Each row was made from one small tree. Brackets hold a mark, then the marks that hang from it, in the order of their numbers. Every link used is in the known rows. Write each row's tree.
Known rows:
{K569 {K666 K608 K841 K842}}: [ 0.44  0.20 -0.75 -1.22  3.33 -2.03 -1.86  4.45  0.12 -1.20 -2.42 -2.30
 -2.60  2.11 -2.65  0.04 -2.83 -2.48 -3.32  0.29 -0.08 -5.33]
{K569 {K666 K842}}: [ 2.60  0.20 -0.06 -1.95  2.59 -1.30 -0.26  3.78  0.22 -0.66 -0.91  1.47
 -2.08  1.07 -2.36 -0.47 -2.29  0.46 -3.35  1.16  0.03 -2.97]
{K666 K569 {K842 K676}}: [ 2.76 -0.73  0.83  1.06 -1.74 -0.93 -0.75  5.13  2.13 -2.32 -0.47  0.53
 -2.84  2.06 -3.54 -1.10 -2.29  1.05 -4.16  1.09  1.44 -1.69]
{K842 K676}: [ 2.98 -0.01 -0.22  0.59 -0.41  1.61  0.02  3.03  0.73  0.76 -2.27  0.72
 -1.06  2.26 -0.73 -0.44 -2.07  2.01 -1.28  1.55  2.66 -1.93]
{K569 {K666 K608 K842}}: [ 1.72  0.90 -0.54 -1.51  3.79 -0.56 -1.18  4.70  0.76 -0.61 -1.96  1.08
 -2.15  1.14 -1.78 -1.34 -3.87 -0.61 -2.53 -0.04  1.46 -4.33]
{K421 {K730 {K666 K569 K842}}}: [ 2.06 -1.28 -2.28  1.30  1.36 -1.33 -1.07  5.71  0.34 -2.36  3.13  2.82
 -0.71 -2.54 -3.47 -1.35 -2.57 -0.88 -4.50  2.53 -2.24 -2.93]
{K688 {K608 {K666 K569}}}: [-0.81 -1.72 -1.52  0.21  2.89  2.47 -2.53 -0.18  1.39 -0.19  3.26  3.63
  0.02 -0.53  3.08  0.58 -3.92  0.85 -2.12  0.78 -0.46 -4.20]
{K666 K569 K841 {K842 {K676 K657}}}: [ 1.89 -0.35  2.15  0.69 -5.69 -3.61  0.22  3.95  2.10 -3.49 -1.97 -1.98
 -4.09  3.81 -5.67 -0.21 -1.61 -1.17 -5.28  2.18  1.64 -1.66]
{K730 K421 {K666 K841}}: [ 1.49 -2.77 -2.33  0.82  1.48  2.04 -1.27  3.53 -1.88 -0.69  1.76 -0.27
  0.46 -1.79 -0.11  0.68 -0.32 -1.03 -1.19  3.17  0.52 -4.86]
{K608 {K666 K569}}: [-0.38 -0.52  0.01  0.29  3.21  0.83 -1.24  1.40  0.52 -1.03  3.43  2.86
 -0.14 -0.62  1.05  0.09 -3.87  1.11 -1.75  0.74 -0.97 -2.43]
{K569 {K666 K608 {K842 K676}}}: [ 2.22  0.11 -0.06 -0.43  2.51 -0.40 -1.01  6.17  2.63 -0.93 -3.11  0.30
 -3.10  2.56 -2.16 -1.55 -4.03  0.05 -3.75  0.93  3.74 -3.55]
{K730 {K666 K608 K841}}: [ 0.50  0.54 -2.41  0.12  1.96  0.98 -1.79  3.16  0.56 -0.08 -1.25 -0.58
 -0.57 -0.16 -0.54  0.98 -2.03 -2.18 -1.13  1.35 -0.32 -5.85]
{K421 K730}: [ 2.08 -0.40 -2.02  0.60  2.44  0.44 -0.57  2.57 -2.25  1.66 -0.48  1.68
  1.31  0.14 -0.01 -0.85 -2.36  0.04 -0.60  1.00 -0.90 -2.36]
{K421 {K730 {K666 K842}}}: [ 3.69 -0.91 -2.68  0.50  1.65 -1.26 -1.41  5.15 -0.80 -0.45  0.32  2.57
  0.07 -2.25 -3.22 -1.17 -2.20 -0.35 -2.76  2.61 -1.82 -3.27]
{K688 {K608 {K666 K569 K841 K842}}}: [-0.77 -1.81 -1.23 -0.14  1.41 -1.38 -3.75  1.33  0.69 -2.18  1.72  0.08
 -1.41  0.29 -0.80  1.29 -2.67 -1.17 -4.09  0.40 -2.35 -5.03]
{K841 {K666 K569}}: [ 1.11  1.42  0.31  1.50  0.24 -1.72  0.23  2.60  1.76 -0.50  2.37  2.48
 -0.39  0.41 -0.17  0.64 -2.56  0.01 -3.09  0.64 -0.60 -4.30]
{K730 {K666 K608}}: [ 1.81  1.04 -2.02  0.31  2.47  2.72 -1.20  3.40  1.05  0.76 -0.10  2.29
 -0.23 -1.20  0.49 -0.34 -3.09 -0.51 -0.54  1.07  1.31 -4.98]
{K676 {K657 K308}}: [ 2.60  2.67  1.99 -1.69 -6.94  0.93  1.24  0.23  0.36  1.57 -2.77  1.86
 -2.13  3.49 -1.36 -2.16 -1.32  0.88 -0.12  1.09  0.48 -1.63]
{K758 K730}: [ 3.39 -0.66 -0.76  0.31  3.00  1.87 -1.15  1.69 -1.26 -0.77 -0.33  1.67
 -0.94  0.44  0.93  0.32 -2.12  1.91  0.65  1.27  0.03 -2.17]
{K688 K608}: [ 1.75  0.20 -2.00 -0.40  0.76  3.36 -1.61 -0.17  0.03  2.28 -1.07  2.35
  0.29  0.96  2.11  0.55 -1.67  0.84 -0.67  0.70  0.71 -4.32]
{K569 {K666 K608}}: [ 0.03  0.68 -0.70 -0.89  4.85  1.60 -0.33  2.96  0.78  0.68 -1.11  1.16
 -1.14  1.14  0.96 -0.36 -4.05 -0.41 -1.44  0.32  1.77 -4.49]
{K758 {K730 {K666 K841}}}: [ 2.75 -1.53 -2.10  0.71  2.69  0.65 -1.65  2.56 -0.75 -2.23  0.91 -0.28
 -1.77 -1.23 -0.65  2.39 -1.28 -0.12 -1.03  3.08 -1.75 -4.15]
{K841 {K666 K569 K608}}: [ 0.23  2.31 -0.20  1.56  1.47 -0.88 -0.52  3.25  2.53 -0.40  1.27  2.44
 -0.34  0.73  0.64 -0.42 -3.75 -1.35 -2.34 -0.86  0.51 -5.64]
{K608 {K666 K569 K841 K842}}: [-0.17 -1.04  0.02 -0.08  1.72 -3.12 -2.37  3.16 -0.49 -2.97  1.82 -0.18
 -1.71  0.73 -2.66  0.62 -2.30 -0.89 -3.74  0.48 -2.56 -3.35]
{K666 K608 K841 {K842 K676}}: [ 2.38  0.27 -0.47  0.50 -0.99 -1.33 -2.09  5.27  0.96 -1.11 -4.72 -2.79
 -2.64  3.51 -3.40 -0.63 -2.15 -1.36 -2.43  0.11  2.32 -4.15]
{K569 {K666 K608 K841}}: [-1.18 -0.07 -1.06 -1.12  4.52 -0.02 -0.85  2.84 -0.12  0.14 -1.70 -2.05
 -1.54  1.75  0.01  0.96 -3.12 -2.32 -2.06  0.62  0.36 -5.37]

Which tree is each row?
[ 0.85 -0.48 -0.26 -0.34  1.78 -2.03 -1.45  6.02  1.99 -1.73 -3.66 -2.78
 -3.68  3.27 -3.40 -0.07 -3.41 -1.76 -4.53  1.00  2.18 -4.70]	{K569 {K666 K608 K841 {K842 K676}}}
[ 5.74 -4.22 -1.09  2.13  1.92  1.84 -2.47  6.65  0.18 -3.79  1.03  2.12
 -2.14 -1.73 -1.76 -1.62 -1.59  1.96 -1.93  4.02  2.99 -2.14]	{K758 {K730 K421 {K666 {K842 K676}}}}
[ 2.13 -0.84  2.52  0.71 -2.41 -2.42 -0.49  3.38  3.24 -3.18  0.70  2.59
 -3.04  2.08 -3.36 -1.68 -4.24  0.97 -4.51  2.07  2.47 -0.91]	{K608 {K666 K569 {K842 {K676 K657}}}}
[ 3.59 -3.46 -1.35  1.40 -1.20  0.00 -1.68  6.50 -0.05 -2.28 -0.55 -1.25
 -1.57 -0.25 -3.68 -0.45 -0.32 -0.65 -3.44  3.83  2.04 -3.92]	{K730 K421 {K666 K841 {K842 K676}}}
[-1.62 -1.24 -0.62  0.17  2.73 -1.06 -1.60  1.37 -0.41 -1.81  2.65 -0.40
 -0.70  0.44 -0.14  1.50 -2.85 -0.42 -2.21  0.83 -2.35 -3.25]	{K608 {K666 K569 K841}}
[-0.20  0.62 -0.36  0.29  0.51 -1.83 -2.29  4.29  0.61 -2.57 -1.26 -1.71
 -2.32  1.96 -2.81 -0.30 -2.19 -2.82 -3.14 -1.02 -0.79 -4.75]	{K666 K569 K608 K841 K842}
[ 0.56 -0.03  0.10  1.50 -0.96 -1.51 -1.86  5.54  2.33 -3.05 -2.44 -2.58
 -3.38  3.20 -3.67 -0.69 -2.83 -1.77 -4.19  0.08  1.34 -4.14]	{K666 K569 K608 K841 {K842 K676}}
[ 1.98 -1.46  0.04 -0.62  0.37 -2.84 -0.46  5.53  1.10 -1.73 -3.04 -2.84
 -3.57  2.74 -4.16  0.64 -1.88 -0.07 -5.26  2.65  0.72 -3.24]	{K569 {K666 K841 {K842 K676}}}
[ 3.74 -3.36 -1.99  1.56  4.26  3.83 -1.99  3.66 -1.63 -2.07  3.15  3.23
 -0.29 -3.01  1.47 -0.33 -1.70  1.21  0.32  3.38  1.42 -3.20]	{K758 {K730 K421 K666}}
[ 2.76 -1.67 -0.91  0.03  0.75  0.77 -3.45  2.59  2.04  0.05 -1.25  2.39
 -1.20  1.21 -0.11 -0.42 -3.49  2.22 -3.04  1.63  1.80 -3.74]	{K688 {K608 {K666 {K842 K676}}}}
[ 1.67  2.42  0.33  1.27  0.30 -2.86 -1.19  5.00  2.74 -1.88  0.50  2.06
 -1.38  0.86 -2.15 -1.30 -3.38 -1.41 -3.57 -1.07  0.08 -5.62]	{K841 {K666 K569 K608 K842}}
[ 1.46 -1.19 -2.34  1.15  3.22  4.54 -1.96  4.06 -0.18  0.28  1.38  2.84
  0.91 -2.03  1.80 -1.69 -2.58 -0.73  0.11  1.71  2.97 -5.24]	{K730 K421 {K666 K608}}
[ 2.16  1.58  0.77  2.40 -0.84 -2.66 -1.07  6.36  4.19 -2.22 -0.67  1.46
 -2.30  2.13 -2.94 -1.64 -3.94 -0.43 -4.72 -0.14  2.19 -4.90]	{K841 {K666 K569 K608 {K842 K676}}}
[ 1.32 -1.63 -1.49  1.79  2.25  2.32 -2.43  6.16  1.23 -3.08  3.40  2.88
 -0.98 -2.53 -1.25 -2.46 -2.95 -1.58 -2.46  0.96  1.60 -5.00]	{K730 K421 {K666 K569 K608 K842}}
[ 0.63 -2.13  0.49  1.05  0.38 -2.81 -2.15  4.54  1.35 -3.41  0.85 -1.23
 -2.79  1.56 -3.43  0.62 -3.14  0.12 -4.68  1.57 -0.58 -2.80]	{K608 {K666 K569 K841 {K842 K676}}}
[ 1.63 -0.52 -3.20  0.91  2.35 -2.02 -2.81  5.94 -0.68 -0.97 -1.33 -0.50
 -0.37 -1.20 -3.20 -0.74 -2.62 -3.17 -2.99  1.43 -1.56 -5.70]	{K421 {K730 {K666 K608 K841 K842}}}
[ 3.00 -1.12 -1.59  0.74  2.14  2.28 -2.53  5.97 -0.14 -1.15  0.39  2.79
 -0.18 -1.80 -0.88 -2.21 -2.21 -1.18 -0.89  1.07  2.42 -4.99]	{K730 K421 {K666 K608 K842}}
[ 2.54 -0.65  1.82 -1.20 -3.10 -4.04  0.43  4.31  2.00 -2.07 -3.69 -2.13
 -4.34  4.23 -5.08  0.33 -1.88 -0.62 -5.50  3.15  2.60 -2.71]	{K569 {K666 K841 {K842 {K676 K657}}}}
[ 1.80 -1.26  0.80  0.82  0.75 -1.43 -1.54  4.65  2.25 -2.75  1.29  2.30
 -2.13  0.81 -2.54 -1.11 -3.71  1.58 -4.09  1.25  0.82 -1.80]	{K608 {K666 K569 {K842 K676}}}
[ 1.96 -1.63 -1.97  0.77  1.84  0.68 -3.01  5.81 -0.98 -1.85 -0.11 -0.41
 -0.61 -1.15 -2.12 -1.12 -1.39 -2.75 -1.61  1.34  1.12 -5.87]	{K730 K421 {K666 K608 K841 K842}}
[ 0.97  1.14 -0.12  0.58  1.04  0.16 -1.64  4.09  1.13 -1.82 -0.36  1.29
 -1.64  1.05 -1.91 -1.88 -3.05 -1.26 -2.12 -1.19  0.73 -3.90]	{K666 K569 K608 K842}
[ 0.76 -2.76 -1.40  1.67  1.83  3.59 -0.66  3.93 -0.05 -1.75  5.27  3.31
  0.00 -2.98  0.55 -0.88 -1.87  0.09 -2.10  2.72  1.06 -3.78]	{K730 K421 {K666 K569}}
[ 3.09 -0.71  0.28 -0.83  1.17 -1.03  0.03  5.23  1.72 -1.17 -1.98  0.39
 -3.11  1.94 -3.29 -0.73 -2.66  1.63 -4.15  2.28  2.05 -2.32]	{K569 {K666 {K842 K676}}}
[ 1.23 -0.60 -0.21 -1.60  1.79 -2.89 -0.79  4.05 -0.43 -1.15 -1.71 -1.82
 -2.62  1.86 -3.35  1.02 -1.60 -1.25 -4.08  1.46 -1.42 -4.03]	{K569 {K666 K841 K842}}
[ 3.77 -1.91 -1.39  1.87  1.23  2.17 -2.37  7.15  1.29 -1.61 -0.71  2.04
 -1.04 -0.83 -1.89 -2.45 -2.81 -0.16 -2.12  2.16  4.81 -4.35]	{K730 K421 {K666 K608 {K842 K676}}}
[ 0.86 -2.05 -2.44  1.41  0.99 -3.03 -1.54  5.81 -0.56 -3.11  2.47 -0.56
 -1.02 -1.93 -4.44  0.21 -1.78 -2.39 -5.07  2.67 -3.72 -4.15]	{K421 {K730 {K666 K569 K841 K842}}}
[ 1.56 -1.13  0.50  1.05 -2.48 -2.66 -0.84  5.31  1.04 -3.07 -1.36 -2.73
 -3.38  2.64 -4.71  0.16 -1.43 -0.67 -4.75  1.52  0.25 -2.69]	{K666 K569 K841 {K842 K676}}
[ 0.79 -1.47 -1.73 -1.09  1.54 -0.98 -3.89  1.03 -0.24 -0.15 -0.85 -0.13
 -0.83  1.14 -0.41  1.39 -2.07 -0.14 -2.41  0.69 -2.17 -5.19]	{K688 {K608 {K666 K841 K842}}}
[-1.25  0.45 -0.76  0.79  1.30  0.30 -1.51  2.55  0.36 -1.15 -0.12 -1.67
 -1.26  1.75 -0.21  0.44 -2.52 -2.57 -1.79 -0.53 -0.15 -4.59]	{K666 K569 K608 K841}
[ 2.53 -1.71  0.16  0.16  0.51 -2.83 -2.41  4.33  0.20 -1.77 -1.78 -1.42
 -1.94  2.44 -3.35  0.32 -2.27  0.86 -3.14  1.48 -0.26 -2.61]	{K608 {K666 K841 {K842 K676}}}
[ 2.13  0.74  2.35  1.09 -3.90 -1.15 -0.47  4.83  4.04 -2.79 -2.49  1.20
 -3.65  3.51 -3.72 -2.63 -3.90 -0.92 -3.98  0.80  4.35 -2.45]	{K666 K569 K608 {K842 {K676 K657}}}
[ 0.05 -1.41 -1.90  1.82  3.74  1.08 -2.48  3.79  1.20 -4.03  2.38 -0.18
 -2.64 -1.30  0.03  1.48 -3.26 -1.83 -2.02  1.75 -0.97 -5.68]	{K758 {K730 {K666 K569 K608 K841}}}
[ 2.60  0.99  1.44  0.23 -4.31 -2.98 -0.91  4.16  1.96 -1.45 -5.57 -2.29
 -3.45  4.81 -4.57 -1.02 -2.25 -1.83 -3.03  1.06  3.61 -3.45]	{K666 K608 K841 {K842 {K676 K657}}}
[ 0.94 -0.46  0.03 -0.02 -0.89 -2.51 -1.27  3.55 -0.53 -2.61  0.03 -1.40
 -2.32  1.67 -3.93  0.50 -0.92 -1.63 -3.77  0.21 -1.88 -3.39]	{K666 K569 K841 K842}
[ 0.75 -1.99 -2.74  1.78  2.62  0.96 -0.40  3.96  0.00 -0.98  3.96  2.96
  0.19 -2.94 -0.71 -0.53 -3.14 -0.66 -3.08  2.76 -1.70 -3.42]	{K421 {K730 {K666 K569}}}
[ 2.20 -1.39 -3.04  0.59  1.14 -2.89 -1.80  5.13 -1.45 -1.10 -0.04 -0.67
 -0.36 -1.44 -3.94  0.16 -1.08 -1.87 -3.49  2.77 -3.09 -3.98]	{K421 {K730 {K666 K841 K842}}}
